What can hang from each mark
Z: U
U: P Y Z
D: C L
P: B L
X: Q R
Y: U X
M: D
E: Q
K: Z
B: P

Each row was made from one small tree. The marks that hang from a mark follow it in brackets, in alphabetical order. Every link used is in the known rows. Write each row's tree.
Known rows
Z{U{Y{X}}}: [ 0.192  0.670  0.035 -0.373  0.013  0.879  0.159  1.517  1.214 -0.465
 -0.023 -0.540  0.168 -1.178 -0.187  0.179 -0.239 -0.473  0.278 -0.348
  1.172  0.123 -1.411  0.072]
Y{U{P Z} X{Q R}}: [ 1.355 -0.858  0.034  0.120  0.161  0.563  0.048 -1.993  1.670 -1.950
  1.210 -0.369  0.068  1.398 -0.090  0.409 -0.596  0.487  0.095 -0.652
 -2.190 -3.697 -0.349  0.096]
D{C}: [ 1.939  0.538 -2.272 -0.777 -0.186  0.863 -0.212  5.033  0.167  2.139
 -2.626 -0.984  0.089 -0.890 -0.011  0.578 -0.140 -0.231  0.119  0.387
  3.766  3.770  3.722 -1.042]
E{Q}: [ 1.986  0.575 -2.978  1.173 -0.361  0.799 -0.431  3.822 -0.248  1.731
 -0.288 -0.867  0.069 -0.757 -0.789  0.348  0.549 -0.537  0.811 -0.914
  1.198  3.717  5.107 -0.554]
Y{U{P{L} Z} X{Q R}}: [ 0.586 -1.278  0.363  0.169  0.150 -0.013 -0.160 -2.132  0.458 -1.276
  1.008  0.285 -0.232  1.273 -0.625  0.605 -0.696  0.548  0.013 -0.498
 -1.524 -2.879 -1.158  0.181]
U{P{L} Y{X} Z}: [-2.223 -0.639  0.956 -0.105  0.164 -0.304 -0.459 -1.221 -1.696  0.373
  0.587  0.136 -0.239 -0.261  0.160 -0.536  0.384  0.122 -0.506  0.287
  0.365  0.817 -2.126  0.819]
Z{U{P{B}}}: [ 0.501  0.261 -0.204  0.058 -0.437 -0.701  0.294  0.618  0.183  0.350
 -0.632  0.441 -0.273 -0.004  0.883  0.076  0.000 -0.407  0.293  0.575
 -0.242  0.251  1.236 -0.335]
M{D}: [ 2.129  1.344 -1.895  0.061  0.075  0.870 -0.516  5.083  0.086  1.325
 -2.817 -0.400 -0.379 -1.266 -0.846  0.031  0.100 -0.202 -0.114  0.070
  1.908  3.618  4.277 -0.995]
U{P{B} Y{X{Q R}} Z}: [-1.076  0.492  0.347  0.555  0.415 -0.275  0.167 -4.437  0.455 -1.820
  1.816 -0.227  0.498  1.259  0.127 -0.216  0.016  0.683  0.124 -0.667
 -2.781 -2.218 -1.509  0.125]
U{P{B L} Y Z}: [-2.453 -0.480  0.889  0.048 -0.218 -1.370 -0.262 -1.427 -3.195  1.228
  0.541  0.875 -0.327  0.145  0.519 -0.539  0.610  0.323 -0.403  0.514
 -0.300  1.124 -0.577  0.513]
X{Q R}: [ 3.489  0.493 -2.801  0.489 -0.026  1.245  0.081  1.733  1.291 -0.477
 -0.507 -0.902  0.600  0.677 -1.327  0.859 -0.303  0.323  0.967 -1.268
  0.729  0.368  3.863 -1.209]
U{Y{X{Q}} Z}: [ 0.077  0.362 -0.660 -0.091  0.262  1.219 -0.384  0.916 -0.466 -0.516
  0.971 -0.823  0.156 -0.334 -0.621 -0.127  0.263  0.211 -0.059 -0.804
  0.488  0.319 -0.128  0.221]
K{Z{U{P{B L} Y{X}}}}: [-1.226 -0.017  1.235 -0.557 -0.029  0.423 -0.563 -0.200 -0.791 -0.584
 -0.278  1.267 -0.246 -0.096  0.317 -0.849 -0.253 -0.781 -0.077  0.181
  0.496 -0.236 -0.765 -0.151]
Z{U{P{L} Y{X{Q}}}}: [-0.814 -0.367  0.687  0.087  0.313 -0.427  0.794 -0.903  0.179  0.070
 -0.026  0.540 -0.082 -0.302 -0.474  0.231  0.163 -0.238 -0.131  0.330
  0.319  0.029 -2.470  0.503]
B{P}: [ 1.802 -0.801 -2.715 -0.348 -0.655  0.512  0.431  2.934 -0.227  1.468
 -0.197 -0.665  0.311  0.078 -0.242  0.287 -0.704 -0.036  0.721 -0.008
  2.338  1.905  4.273 -0.787]
U{P{B L} Z}: [-1.009 -0.504 -0.183  0.235 -0.542 -1.424 -0.902  0.010 -3.286  1.530
 -0.249  0.995 -0.837  0.456  0.617 -0.248  0.276  0.173 -0.150  0.679
  0.108  1.838  1.773 -0.161]
Z{U{P Y}}: [-0.119 -0.180  0.469 -0.537 -0.059  0.148  1.079  0.648  0.491  0.419
 -0.407 -0.016  0.140 -0.594  0.878 -0.427  0.484 -0.593 -0.104  0.502
  0.511  0.239 -0.373  0.500]
U{P{B} Y Z}: [-1.433  0.020  0.456 -0.020 -0.192 -0.661  0.011 -1.241 -1.674  0.370
  0.821  0.083  0.067  0.306  1.171 -0.807  0.714  0.238 -0.293  0.319
 -1.106  0.109  0.495  0.422]
M{D{L}}: [ 2.492  1.952 -0.905 -0.719  0.195  0.304  0.080  5.323  0.145  2.474
 -3.359 -0.171 -0.288 -0.936 -0.815 -0.126  0.399 -0.356 -0.344  0.386
  2.158  4.468  4.048 -1.379]
K{Z{U{P Y}}}: [-0.006 -0.355  0.650 -1.178 -0.098  1.488  0.111  1.744 -0.384 -0.206
 -0.776  0.691 -0.029 -0.258  1.055 -1.412  0.325 -1.200 -0.216  0.301
  1.144  0.202  1.315  0.098]
U{P{B L} Y{X{R}} Z}: [-2.541  0.138  1.200  0.313  0.149 -0.957 -0.515 -4.156 -1.034 -0.807
  1.312  0.387  0.054  0.569  0.008 -0.218 -0.319  0.595  0.028 -0.343
 -1.458 -0.847 -2.860  0.243]

Write each row's tree
[ 1.365  0.953 -1.211  0.599  0.334  1.194 -0.158 -0.058  2.071 -1.300
  0.589 -1.339  0.983 -0.162 -1.518  0.736 -0.382  0.491  0.645 -1.371
  0.316 -0.690 -0.359 -0.467] -> U{Y{X{Q R}}}
[-1.438  0.392  1.223  0.173  0.086 -0.909  0.428 -2.913  0.751 -0.818
  0.409  0.576  0.114 -0.059 -0.126  0.296 -0.556 -0.010  0.336 -0.087
 -0.808 -1.066 -3.270  0.075] -> Z{U{P{B L} Y{X{R}}}}
[-0.127 -1.003  0.483  0.777 -0.092 -1.269 -0.730 -1.605 -1.008 -0.447
  1.066  0.849 -0.632  1.063 -0.620  0.856 -0.411  0.746 -0.228  0.109
 -1.822 -2.273 -0.989  0.134] -> Y{U{P{B L} Z} X{Q}}
[-1.233 -0.131  0.534 -0.154  0.175  0.420 -0.194 -1.069 -0.149 -0.479
  0.872 -0.678  0.158 -0.079  0.813 -0.794  0.487  0.029 -0.398  0.096
 -0.440 -0.215 -1.056  0.730] -> U{P Y{X} Z}
[ 0.424 -0.929  0.518 -0.065 -0.272  0.204 -0.811  0.298  0.575 -0.709
  0.663 -0.380 -0.375  0.196  0.679  0.075 -0.353  0.137 -0.276  0.182
 -0.864 -2.121 -0.226  0.406] -> Y{U{P Z} X}
[-1.258  0.126  0.875  0.524  0.195 -1.252  0.575 -2.133 -0.053 -0.211
  0.379  0.891 -0.085  0.013 -0.532  0.492 -0.051  0.075  0.056  0.246
 -0.715 -0.593 -2.760  0.217] -> Z{U{P{B L} Y{X{Q}}}}
[-1.343 -0.025  0.324  0.879 -0.250 -1.770 -0.229 -0.944 -1.566  1.358
 -0.077  0.563  0.199 -0.162 -0.317  0.308  0.346  0.539 -0.039  0.489
  0.069  1.028 -0.397  0.039] -> U{P{B L} Y}
[ 0.873 -1.411  0.146 -0.578 -0.578  0.117 -0.147  1.964 -0.943  0.783
 -0.034  0.000 -0.489  0.201  1.215 -0.311  0.270 -0.073 -0.428  0.564
 -0.141 -0.834  2.142  0.491] -> Y{U{P Z}}
[ 1.951 -0.742 -0.451  0.956 -0.026 -0.178 -0.275  0.164  1.776 -0.796
  0.393 -0.393  0.110  0.627 -0.699  1.071 -0.316  0.532 -0.001 -0.007
 -1.170 -2.607  0.257 -0.028] -> Y{U{P} X{Q}}
[-0.648 -0.200  0.747 -0.044  0.381 -0.145  1.024 -2.056  0.931 -0.657
  0.155  0.369  0.174  0.046 -0.506  0.256 -0.142 -0.181  0.123 -0.107
 -0.148 -0.773 -2.723  0.362] -> Z{U{P{L} Y{X{Q R}}}}
[-0.807 -0.833  0.987  0.411 -0.425 -1.196 -1.259 -1.020 -0.921 -0.278
  0.849  0.611 -0.699  0.386  0.087  0.531 -0.685  0.521 -0.199  0.272
 -1.220 -1.870 -1.364  0.168] -> Y{U{P{B L} Z} X}
[-0.689  0.798  0.883  0.116  0.117 -0.324  0.617 -2.750  2.026 -1.464
  0.652 -0.059  0.438  0.069  0.393  0.089 -0.467 -0.077  0.424 -0.243
 -1.486 -1.886 -2.489 -0.023] -> Z{U{P{B} Y{X{R}}}}
[-0.879 -0.560  0.239 -0.580 -0.063  0.382  0.323  0.271 -1.360  0.700
  0.309 -0.380  0.065 -0.096  1.260 -1.093  1.005 -0.147 -0.518  0.410
  0.163  0.817  0.802  0.794] -> U{P Y Z}
[-0.510 -0.084  0.157  0.001  0.523  0.726  0.477 -2.911  0.719 -1.487
  1.303 -0.674  0.496  0.869  0.180 -0.532  0.287  0.299 -0.096 -0.576
 -1.521 -1.505 -1.128  0.505] -> U{P Y{X{Q R}} Z}
[ 1.057 -0.377 -0.146 -0.262 -0.401  0.859 -1.309  2.256  0.351 -0.617
  0.603 -0.663 -0.406 -0.403 -0.016  0.418 -0.690  0.144  0.004 -0.432
  0.306 -1.422  0.303  0.003] -> Y{U{Z} X}
[-1.637  0.231  1.189  0.269 -0.013 -1.211  0.226 -1.739 -0.037 -0.066
  0.228  0.730 -0.131 -0.409 -0.070  0.285 -0.216 -0.078  0.070  0.347
 -0.360 -0.248 -2.984  0.236] -> Z{U{P{B L} Y{X}}}
[-1.397 -0.079  0.957 -0.042 -0.168 -1.246  0.606 -0.709 -0.979  0.840
 -0.243  0.967 -0.182 -0.412  0.252  0.027  0.166 -0.216 -0.026  0.598
  0.191  0.530 -1.468  0.293] -> Z{U{P{B L} Y}}
[-0.220 -0.099  0.839 -0.932  0.077  1.534 -0.236  0.879  0.365 -0.954
 -0.434  0.492  0.021 -0.261  0.813 -1.211  0.012 -1.079 -0.140  0.095
  0.768 -0.500  0.140  0.013] -> K{Z{U{P Y{X}}}}
[ 0.545  0.312 -0.415  0.820  0.483  0.350  0.445 -2.468  2.344 -1.415
  0.665 -1.009  1.027  0.569 -0.639  0.313  0.041  0.498  0.279 -0.596
 -1.148 -1.589 -0.956  0.024] -> U{P Y{X{Q R}}}
[ 2.178  2.024 -0.974 -1.523  0.538  0.388  0.745  5.654  0.355  3.291
 -4.518 -0.211 -0.267 -1.007 -0.516 -0.044  0.291 -0.475 -0.639  0.874
  3.266  5.594  3.788 -1.537] -> M{D{C L}}
[ 0.001  0.033  0.362  0.009  0.324  0.156  1.026 -0.765  1.382 -0.655
  0.213 -0.111  0.233 -0.168  0.050  0.043  0.257 -0.311 -0.024  0.160
 -0.371 -0.860 -1.653  0.438] -> Z{U{P Y{X{Q}}}}
